Known rows, with every way that one mark hangs from another
(j632 (j640 (j387 j214 (j438 j702 j812)))): [ 0.27 -0.10 -0.37 -0.19 -0.03  0.12  0.01 -0.14 -0.28 -0.06  0.11  0.03
  0.06  0.20  0.15 -0.19  0.07  0.08  0.16  0.18  0.13]
(j438 (j632 j640) j812): [ 0.15  0.25  0.01 -0.10 -0.27 -0.19 -0.24 -0.16 -0.03  0.14 -0.25 -0.04
 -0.05 -0.24 -0.01 -0.07 -0.02 -0.03 -0.09 -0.13 -0.21]
(j640 j632): [-0.20 -0.15  0.17 -0.03  0.12 -0.12  0.03 -0.19  0.15  0.08 -0.01  0.15
 -0.05  0.17  0.14  0.03  0.27 -0.03 -0.09 -0.34 -0.17]
(j438 j632 j702): [-0.02  0.30  0.19 -0.06 -0.30 -0.06 -0.10  0.09 -0.06 -0.08  0.10  0.06
  0.00  0.06 -0.04  0.11 -0.03 -0.20  0.18 -0.16 -0.05]
(j640 (j387 j214 (j438 j632 j812))): [ 0.23 -0.13 -0.03  0.25 -0.02  0.21  0.19  0.15 -0.04 -0.11  0.04 -0.03
  0.00  0.22 -0.09  0.02 -0.01  0.05  0.10  0.01  0.16]
(j486 j812 j934): [-0.55 -0.29  0.43 -0.01  0.45  0.16 -0.10 -0.25  0.46  0.23 -0.44 -0.01
  0.03 -0.02 -0.25  0.05  0.22  0.08 -0.22  0.36 -0.18]
(j387 j214 (j438 j632)): [-0.07 -0.05 -0.17  0.30 -0.19  0.10  0.23 -0.12  0.32 -0.04  0.18 -0.04
  0.11  0.24 -0.17 -0.03  0.15  0.05 -0.20 -0.11  0.10]
(j934 (j438 (j702 j214))): [-0.01  0.10  0.05 -0.26  0.27 -0.08  0.21 -0.09 -0.28 -0.28  0.24  0.06
  0.10  0.02  0.01 -0.10 -0.01 -0.12 -0.20  0.05  0.07]
(j387 j640): [-0.34 -0.02  0.06  0.01  0.11 -0.06  0.06 -0.46  0.14 -0.03  0.02  0.13
  0.07  0.18 -0.07 -0.17  0.36  0.08 -0.29 -0.04 -0.09]
(j387 j214): [-0.20  0.16  0.29 -0.21  0.23 -0.04  0.26 -0.33  0.06 -0.03 -0.01  0.07
  0.13  0.18 -0.16 -0.19  0.28 -0.05 -0.34  0.07 -0.11]
(j934 (j438 (j632 (j640 j387)) j702)): [ 0.11 -0.03 -0.35  0.04 -0.12 -0.23 -0.02  0.29 -0.21 -0.09  0.32  0.13
 -0.08 -0.07  0.24  0.11 -0.14 -0.11  0.09  0.00  0.14]
(j486 j812 (j934 (j438 j702))): [-0.36 -0.37  0.11 -0.12  0.46  0.15 -0.07  0.04  0.25  0.02 -0.16 -0.07
  0.01 -0.05 -0.16  0.13 -0.03  0.11 -0.08  0.42  0.00]
(j438 j632 j812): [ 0.15  0.25  0.32 -0.06 -0.16 -0.04 -0.14 -0.04 -0.04  0.02 -0.31 -0.08
 -0.05 -0.14 -0.18  0.03 -0.02 -0.06 -0.03 -0.21 -0.22]
(j486 j812 (j934 (j438 j632 j702))): [-0.35 -0.28  0.10  0.11  0.24  0.10 -0.09  0.31  0.33  0.02 -0.08 -0.08
 -0.06 -0.10 -0.15  0.27 -0.21  0.06  0.01  0.36  0.07]
(j438 j632): [-0.15  0.17  0.23  0.13 -0.18 -0.14 -0.03 -0.08  0.16  0.06 -0.07  0.07
 -0.01 -0.03 -0.11  0.06  0.15 -0.15 -0.15 -0.23 -0.16]
(j438 (j632 j640) j702 j812): [ 0.27  0.39 -0.04 -0.28 -0.40 -0.12 -0.32  0.01 -0.26 -0.01 -0.08 -0.04
 -0.04 -0.16  0.06 -0.02 -0.19 -0.09  0.23 -0.07 -0.10]
(j686 (j438 (j632 (j640 j387)) j812)): [ 0.28  0.12  0.03  0.10 -0.19  0.00 -0.15  0.24 -0.30  0.03 -0.25 -0.04
 -0.15 -0.30  0.15 -0.05  0.02  0.10  0.26 -0.35 -0.18]
(j486 j934): [-0.36 -0.09  0.33 -0.03  0.38  0.05  0.05 -0.36  0.27  0.36 -0.18 -0.08
  0.15 -0.12 -0.22 -0.03  0.27 -0.07 -0.27  0.06 -0.17]

Rows
[-0.16 -0.19  0.23  0.08  0.38 -0.02  0.34  0.16 -0.01 -0.04  0.21  0.28
 -0.05  0.39  0.26  0.05  0.15 -0.06  0.04 -0.04  0.10]
(j640 (j387 j214) j632)
[ 0.18  0.23  0.08 -0.02 -0.05 -0.12  0.03  0.12 -0.16  0.04 -0.07  0.06
 -0.05 -0.07  0.08 -0.04 -0.12 -0.05  0.01  0.10  0.01]
(j438 (j632 (j640 (j387 j214))) j812)
[-0.02 -0.10 -0.12  0.06  0.21 -0.12 -0.03 -0.02  0.17  0.32 -0.10 -0.22
  0.03 -0.45 -0.09  0.05 -0.17  0.04 -0.27  0.09 -0.03]
(j486 (j934 (j438 (j632 j640) j812)))
[ 0.27  0.28  0.11 -0.16  0.04 -0.05  0.10  0.23 -0.35 -0.33  0.12 -0.08
  0.00 -0.14 -0.04  0.03 -0.36 -0.11  0.01 -0.01  0.11]
(j934 (j438 j632 (j702 j214) j812))
[ 0.02 -0.46 -0.39  0.21 -0.06  0.17 -0.03 -0.31  0.22 -0.07  0.07 -0.05
 -0.03  0.32  0.07 -0.07  0.18  0.33  0.02 -0.29  0.07]
(j387 (j438 j812) (j640 j632))
[ 0.20  0.03 -0.36  0.10 -0.28  0.04  0.05 -0.19  0.15  0.03  0.01 -0.13
  0.06  0.04 -0.07 -0.15 -0.01  0.14 -0.15 -0.03  0.06]
(j387 j214 (j438 (j632 j640) j812))
[ 0.09 -0.01  0.08 -0.04  0.19  0.06 -0.03  0.22 -0.01  0.11  0.00 -0.27
  0.04 -0.30 -0.19  0.17 -0.31 -0.02  0.05  0.07  0.05]
(j486 (j934 (j438 j632 j702 j812)))
[ 0.08 -0.06 -0.52  0.12 -0.53 -0.01 -0.20 -0.15  0.11  0.04  0.21 -0.01
  0.04  0.09  0.09  0.00  0.08 -0.01  0.12 -0.19  0.06]
(j387 (j438 (j632 j640) j702))
[ 0.23 -0.09 -0.40  0.13 -0.41  0.00 -0.23 -0.28  0.13  0.11 -0.15 -0.14
 -0.01 -0.10 -0.05 -0.07  0.08  0.12 -0.06 -0.24 -0.08]
(j387 (j438 (j632 j640) j812))
[ 0.26  0.20  0.07  0.07 -0.10  0.03  0.05  0.30 -0.28 -0.03 -0.13 -0.04
 -0.10 -0.20  0.13 -0.10 -0.04  0.12  0.19 -0.19 -0.07]
(j686 (j438 (j632 (j640 (j387 j214))) j812))
[-0.41 -0.14  0.00  0.10  0.32 -0.02  0.03  0.19  0.27  0.01  0.05  0.01
 -0.01 -0.18  0.04  0.13 -0.31  0.00 -0.13  0.52  0.20]
(j486 j812 (j934 (j438 (j632 j640) (j702 j214))))
[ 0.31  0.34  0.04 -0.20 -0.19 -0.04 -0.06  0.29 -0.40 -0.11  0.10  0.06
 -0.04  0.02  0.15  0.01 -0.29 -0.11  0.34  0.17  0.11]
(j438 (j632 (j640 (j387 j214))) j702 j812)
[-0.46 -0.48  0.15  0.02  0.57  0.09 -0.01 -0.10  0.43  0.14 -0.29 -0.06
 -0.01 -0.11 -0.22  0.09  0.11  0.15 -0.33  0.38 -0.09]
(j486 j812 (j934 j438))
[-0.12  0.14  0.00  0.16 -0.05 -0.21  0.14  0.07  0.04  0.08  0.16  0.21
 -0.02  0.04  0.16 -0.01  0.05 -0.14 -0.11  0.08  0.07]
(j438 (j632 (j640 (j387 j214))))
[ 0.40  0.24 -0.02 -0.08 -0.31  0.07 -0.22  0.40 -0.50 -0.09 -0.09 -0.05
 -0.14 -0.22  0.21 -0.01 -0.13  0.05  0.55 -0.29 -0.07]
(j686 (j438 (j632 (j640 j387)) j702 j812))
[ 0.29 -0.33 -0.13  0.00  0.11  0.27  0.17  0.26 -0.22 -0.20  0.24  0.05
 -0.04  0.48  0.22  0.06 -0.06  0.09  0.45 -0.07  0.25]
(j640 (j387 j214 (j438 j702 j812)) j632)
[ 0.00  0.26 -0.05 -0.03 -0.19 -0.13  0.06  0.26 -0.19 -0.05  0.33  0.21
  0.00  0.13  0.22  0.04 -0.12 -0.19  0.22  0.15  0.17]
(j438 (j632 (j640 (j387 j214))) j702)
[-0.01 -0.02 -0.11 -0.07 -0.04  0.19  0.10 -0.35 -0.07 -0.19  0.18  0.01
  0.16  0.26 -0.05 -0.14  0.18 -0.05 -0.01 -0.07  0.09]
(j387 (j438 (j702 j214)))
